Every row comes from one small tree of marks. Brackets hold a mark, then the marks that hang from it, in the order of their numbers. Every link used is in the known rows. Which tree was each row made from?
Known rows:
(K_903 (K_692 (K_249 (K_634 K_148)) K_906)): [ 0.09  0.10  0.30 -0.35  0.15  0.10 -0.40  0.16 -0.18 -0.37 -0.37  0.28
  0.17 -0.33  0.02 -0.01  0.16  0.18 -0.18  0.18  0.31 -0.13]
(K_903 (K_692 K_249 (K_634 K_148) K_906)): [ 0.20 -0.04  0.28 -0.37  0.20  0.08 -0.42  0.19 -0.08 -0.52 -0.26  0.33
 -0.10 -0.21  0.12 -0.08  0.06  0.18 -0.25  0.34  0.20 -0.05]
(K_692 K_634 K_906): [ 0.39 -0.12 -0.01  0.24  0.08  0.02  0.04  0.03  0.23 -0.43 -0.11  0.16
 -0.35  0.02 -0.02 -0.02  0.16  0.01  0.06  0.31 -0.12 -0.03]
(K_809 (K_692 K_249)): [ 0.09  0.17  0.03 -0.32  0.03 -0.16 -0.15  0.13 -0.07 -0.17 -0.17  0.27
 -0.09 -0.05  0.09 -0.04  0.09  0.04 -0.03 -0.03  0.31  0.00]
(K_424 K_845 (K_903 (K_692 K_634 K_906))): [ 0.03  0.04  0.00 -0.11  0.11  0.07 -0.27  0.33  0.08 -0.17  0.08  0.21
 -0.19 -0.05  0.11 -0.37 -0.23 -0.16 -0.07  0.30  0.09 -0.07]
(K_692 K_249 K_906): [ 0.11 -0.03  0.08 -0.06  0.08 -0.02 -0.02  0.21  0.23 -0.33 -0.38  0.08
 -0.09 -0.25 -0.17  0.01  0.43 -0.08 -0.13  0.26  0.03 -0.20]
(K_903 (K_692 K_249 K_634 K_906)): [ 0.25  0.00  0.19 -0.32  0.19  0.02 -0.25  0.15  0.04 -0.39 -0.18  0.25
 -0.19 -0.16  0.14 -0.02  0.16  0.17 -0.13  0.19  0.14 -0.09]
(K_809 (K_692 K_634 K_906)): [ 0.47 -0.01  0.00  0.03 -0.01 -0.03 -0.07  0.09  0.14 -0.46 -0.12  0.37
 -0.38  0.07  0.09 -0.04  0.07  0.10  0.07  0.04  0.14  0.09]
(K_424 (K_148 K_634) K_845 K_903): [ 0.21  0.18 -0.09 -0.03 -0.07 -0.11  0.05  0.28 -0.16  0.05 -0.03  0.34
  0.06  0.18 -0.07 -0.40 -0.58 -0.35  0.07  0.31  0.06  0.04]
(K_233 (K_903 (K_692 K_249))): [-0.08  0.21  0.11 -0.29  0.07 -0.17 -0.66 -0.02 -0.11 -0.06  0.05  0.14
  0.23 -0.13  0.19 -0.15  0.06 -0.05 -0.19 -0.14  0.20  0.06]
(K_809 K_692): [ 0.16  0.09  0.01 -0.15 -0.08 -0.05 -0.11  0.07 -0.05 -0.13 -0.02  0.24
 -0.10  0.07  0.10 -0.01 -0.05  0.09  0.02 -0.20  0.23  0.12]
(K_249 K_634): [ 0.04  0.22 -0.01  0.11  0.10 -0.04 -0.02 -0.15 -0.19 -0.02 -0.12  0.09
  0.11 -0.06  0.01  0.01 -0.01  0.04  0.24  0.15  0.13 -0.09]
(K_811 (K_424 K_148 K_845 K_903)): [-0.21  0.07  0.18 -0.07 -0.03  0.13  0.09  0.27 -0.16  0.12  0.06  0.02
  0.11  0.06  0.08 -0.18 -0.32 -0.31 -0.12  0.07  0.08 -0.03]
(K_233 (K_903 K_692)): [-0.01  0.15  0.08 -0.17 -0.02 -0.10 -0.64 -0.08 -0.10 -0.02  0.17  0.12
  0.23 -0.04  0.20 -0.12 -0.05 -0.02 -0.14 -0.28  0.14  0.15]
(K_903 (K_692 K_249)): [-0.06  0.09  0.20 -0.51  0.11  0.00 -0.29  0.13 -0.16 -0.05 -0.09  0.13
  0.09 -0.18  0.15 -0.01  0.04  0.17 -0.17 -0.06  0.26 -0.07]
(K_692 K_249 (K_634 K_148)): [ 0.04  0.06  0.07 -0.16  0.30 -0.13 -0.26  0.06 -0.17 -0.37 -0.21  0.24
 -0.15 -0.10  0.09 -0.17 -0.07 -0.04 -0.09  0.68  0.11 -0.11]
(K_424 K_148 (K_903 K_692)): [ 0.16  0.07  0.11 -0.42 -0.13  0.09 -0.21  0.23 -0.10  0.13  0.08  0.30
  0.30 -0.08 -0.05 -0.04 -0.51 -0.06 -0.19 -0.23  0.32  0.21]
(K_148 (K_634 K_249)): [ 0.13  0.11 -0.05 -0.11  0.14 -0.13  0.13 -0.09 -0.08 -0.20 -0.28  0.35
  0.03 -0.02  0.04 -0.27  0.03 -0.01  0.26  0.14 -0.09  0.07]
(K_424 (K_148 (K_634 K_249)) K_845 K_903): [ 0.11  0.11 -0.13 -0.04  0.00 -0.10  0.01  0.19 -0.17  0.01 -0.15  0.53
  0.16  0.08 -0.08 -0.50 -0.51 -0.43  0.13  0.31  0.09  0.13]
(K_634 K_148 K_249): [-0.22 -0.16  0.09 -0.09  0.14  0.09 -0.33 -0.08 -0.19 -0.24 -0.29  0.39
  0.30 -0.24 -0.02 -0.24 -0.05 -0.14 -0.11  0.21  0.11  0.18]
(K_811 (K_424 K_903)): [-0.30  0.15  0.17 -0.21  0.06  0.12  0.14  0.20  0.06  0.05  0.05 -0.17
  0.04 -0.14  0.09 -0.08 -0.01 -0.10 -0.05 -0.04 -0.03 -0.08]
(K_424 (K_148 K_634) K_845): [ 0.30  0.05 -0.02  0.12 -0.08 -0.09  0.08  0.11 -0.34 -0.02 -0.10  0.36
  0.01  0.33  0.02 -0.24 -0.42 -0.19  0.07  0.25  0.03  0.04]
(K_634 K_249): [-0.14 -0.09 -0.02 -0.03  0.12  0.00 -0.06 -0.14 -0.01 -0.07 -0.17  0.29
  0.17 -0.14 -0.01 -0.16  0.11 -0.13  0.09 -0.01  0.03  0.13]
(K_809 (K_692 K_249 (K_634 K_148) K_906)): [ 0.36  0.04  0.11 -0.17  0.11 -0.09 -0.28  0.21  0.00 -0.63 -0.34  0.46
 -0.29 -0.09  0.06 -0.12  0.10  0.04 -0.10  0.36  0.27  0.01]

Write each row's tree:
[ 0.30 -0.03  0.01  0.03  0.22 -0.11 -0.02  0.12  0.23 -0.49 -0.31  0.19
 -0.35 -0.14 -0.04 -0.06  0.33 -0.06  0.00  0.54 -0.02 -0.19]	(K_692 K_249 K_634 K_906)
[ 0.24  0.18  0.14 -0.16  0.06 -0.05 -0.26  0.17 -0.09 -0.48 -0.47  0.42
 -0.03 -0.22 -0.04 -0.06  0.20  0.05 -0.04  0.21  0.37 -0.07]	(K_809 (K_692 (K_249 (K_634 K_148)) K_906))
[-0.05  0.33  0.11 -0.24  0.11 -0.21 -0.68 -0.10 -0.22 -0.05 -0.01  0.19
  0.29 -0.15  0.18 -0.15  0.06 -0.03 -0.06 -0.06  0.26  0.00]	(K_233 (K_903 (K_692 (K_249 K_634))))
[ 0.28  0.21  0.08 -0.13  0.04 -0.10 -0.12  0.14  0.00 -0.39 -0.40  0.36
 -0.11 -0.17 -0.03 -0.01  0.29  0.06  0.06  0.10  0.33 -0.10]	(K_809 (K_692 (K_249 K_634) K_906))
[-0.11  0.09  0.21 -0.20 -0.05  0.14  0.16  0.20 -0.06  0.10  0.03  0.00
  0.18 -0.05  0.01  0.00 -0.24 -0.16 -0.12 -0.12  0.10  0.05]	(K_811 (K_424 K_148 K_903))
[ 0.23  0.07  0.08 -0.01  0.04 -0.08 -0.61 -0.06  0.05 -0.30  0.08  0.23
  0.00 -0.03  0.19 -0.14  0.05 -0.01 -0.11 -0.08  0.07  0.13]	(K_233 (K_903 (K_692 K_634 K_906)))
[ 0.14  0.06  0.03 -0.19 -0.01  0.03 -0.30  0.26 -0.23  0.07  0.16  0.41
  0.05  0.14  0.10 -0.30 -0.68 -0.23 -0.11  0.18  0.28  0.12]	(K_424 K_148 K_845 (K_903 (K_692 K_634)))
[ 0.24  0.18 -0.02 -0.24  0.14 -0.22 -0.14  0.07 -0.07 -0.30 -0.12  0.36
 -0.30  0.04  0.19 -0.10 -0.01  0.05  0.06  0.19  0.27  0.00]	(K_809 (K_692 K_249 K_634))
[ 0.14  0.13  0.24 -0.33  0.14  0.06 -0.26  0.13 -0.09 -0.28 -0.31  0.21
  0.09 -0.30  0.05  0.04  0.24  0.18 -0.07  0.06  0.26 -0.15]	(K_903 (K_692 (K_249 K_634) K_906))
[-0.02  0.07  0.09 -0.15  0.14 -0.10 -0.81 -0.18 -0.20 -0.25  0.07  0.39
  0.21 -0.08  0.27 -0.29 -0.15 -0.08 -0.11  0.00  0.16  0.25]	(K_233 (K_903 (K_692 (K_634 K_148 K_249))))
[ 0.18 -0.18  0.25 -0.22  0.17  0.19 -0.42  0.03 -0.08 -0.51 -0.21  0.48
 -0.01 -0.19  0.13 -0.15  0.00  0.14 -0.14  0.15  0.14  0.15]	(K_903 (K_692 (K_634 K_148 K_249) K_906))
[-0.10  0.10  0.32 -0.43 -0.05  0.20  0.00  0.24 -0.16  0.10  0.07  0.08
  0.24 -0.09  0.12  0.00 -0.32 -0.02 -0.21 -0.27  0.20  0.08]	(K_811 (K_424 K_148 (K_903 K_692)))
[-0.10  0.23  0.10 -0.15  0.23 -0.11 -0.25  0.01 -0.28 -0.19 -0.36  0.17
  0.18 -0.26 -0.03 -0.08  0.06 -0.03  0.00  0.49  0.25 -0.19]	(K_692 (K_249 (K_634 K_148)))
[ 0.09  0.09  0.16 -0.43  0.23 -0.07 -0.28  0.06 -0.16 -0.18 -0.03  0.22
 -0.11 -0.08  0.24 -0.06 -0.05  0.18 -0.07  0.15  0.21 -0.06]	(K_903 (K_692 K_249 K_634))
[ 0.15  0.14  0.06  0.04  0.16 -0.06 -0.03  0.09  0.07 -0.34 -0.47  0.15
  0.00 -0.30 -0.16  0.01  0.41 -0.04  0.05  0.38  0.13 -0.27]	(K_692 (K_249 K_634) K_906)
[ 0.10  0.15  0.04 -0.10  0.07 -0.15 -0.63 -0.13 -0.10 -0.11  0.22  0.19
  0.06  0.04  0.28 -0.18 -0.11  0.00 -0.07 -0.11  0.11  0.15]	(K_233 (K_903 (K_692 K_634)))
[ 0.21  0.03 -0.06 -0.11  0.11 -0.11 -0.14 -0.10 -0.05 -0.30 -0.08  0.50
 -0.20  0.06  0.20 -0.18 -0.07  0.02  0.17 -0.01  0.21  0.20]	(K_809 (K_692 (K_634 K_249)))
[ 0.21 -0.24  0.07  0.16  0.20  0.11 -0.22 -0.03  0.09 -0.64 -0.35  0.46
 -0.12 -0.16 -0.04 -0.22  0.12 -0.10 -0.02  0.48 -0.04  0.10]	(K_692 (K_634 K_148 K_249) K_906)
[ 0.01 -0.12  0.01  0.02  0.25 -0.01 -0.26 -0.16 -0.15 -0.36 -0.16  0.42
 -0.02 -0.08  0.11 -0.26 -0.15 -0.08  0.04  0.45  0.04  0.15]	(K_692 (K_634 K_148 K_249))
[ 0.24 -0.08  0.10 -0.02  0.24 -0.04 -0.23  0.17  0.08 -0.64 -0.40  0.28
 -0.23 -0.20 -0.06 -0.12  0.19 -0.05 -0.15  0.72  0.05 -0.15]	(K_692 K_249 (K_634 K_148) K_906)
[ 0.16  0.14  0.10 -0.15  0.13 -0.17 -0.64 -0.01  0.04 -0.33 -0.03  0.24
  0.00 -0.13  0.18 -0.17  0.16 -0.05 -0.14  0.06  0.13  0.04]	(K_233 (K_903 (K_692 K_249 K_634 K_906)))
[-0.15  0.10  0.07 -0.29  0.10  0.04 -0.31  0.44  0.06 -0.12 -0.09  0.16
 -0.01 -0.21  0.01 -0.36 -0.05 -0.22 -0.19  0.27  0.16 -0.17]	(K_424 K_845 (K_903 (K_692 K_249 K_906)))
[ 0.01  0.19  0.13 -0.26  0.16 -0.19 -0.81 -0.04 -0.21 -0.26  0.04  0.27
  0.14 -0.09  0.25 -0.24 -0.09 -0.03 -0.21  0.15  0.21  0.08]	(K_233 (K_903 (K_692 K_249 (K_634 K_148))))
[ 0.21  0.20  0.03 -0.31 -0.05 -0.03 -0.14  0.33 -0.29  0.04  0.01  0.44
  0.13  0.14  0.06 -0.38 -0.65 -0.18 -0.04  0.12  0.19  0.09]	(K_424 (K_148 K_634) K_845 (K_903 K_692))
[ 0.10  0.10  0.16  0.00  0.17  0.00 -0.20  0.13 -0.05 -0.46 -0.54  0.22
  0.09 -0.35 -0.17 -0.04  0.32 -0.05 -0.06  0.52  0.19 -0.24]	(K_692 (K_249 (K_634 K_148)) K_906)
[ 0.06 -0.04  0.10 -0.28  0.20  0.04 -0.27 -0.11 -0.16 -0.17  0.01  0.37
 -0.01 -0.05  0.26 -0.13 -0.12  0.15  0.03 -0.03  0.15  0.14]	(K_903 (K_692 (K_634 K_249)))
[ 0.02 -0.08  0.20 -0.34  0.21  0.10 -0.45 -0.07 -0.27 -0.30 -0.07  0.45
  0.07 -0.12  0.25 -0.18 -0.22  0.15 -0.10  0.10  0.21  0.18]	(K_903 (K_692 (K_634 K_148 K_249)))
[ 0.15  0.02  0.07 -0.02  0.09 -0.08 -0.64 -0.13  0.05 -0.32  0.01  0.37
  0.08 -0.10  0.18 -0.22  0.11 -0.08 -0.07 -0.09  0.07  0.20]	(K_233 (K_903 (K_692 (K_634 K_249) K_906)))
[ 0.22 -0.15  0.16 -0.19  0.15  0.12 -0.24 -0.01  0.04 -0.39 -0.14  0.41
 -0.10 -0.13  0.15 -0.10  0.10  0.14 -0.03  0.00  0.09  0.11]	(K_903 (K_692 (K_634 K_249) K_906))
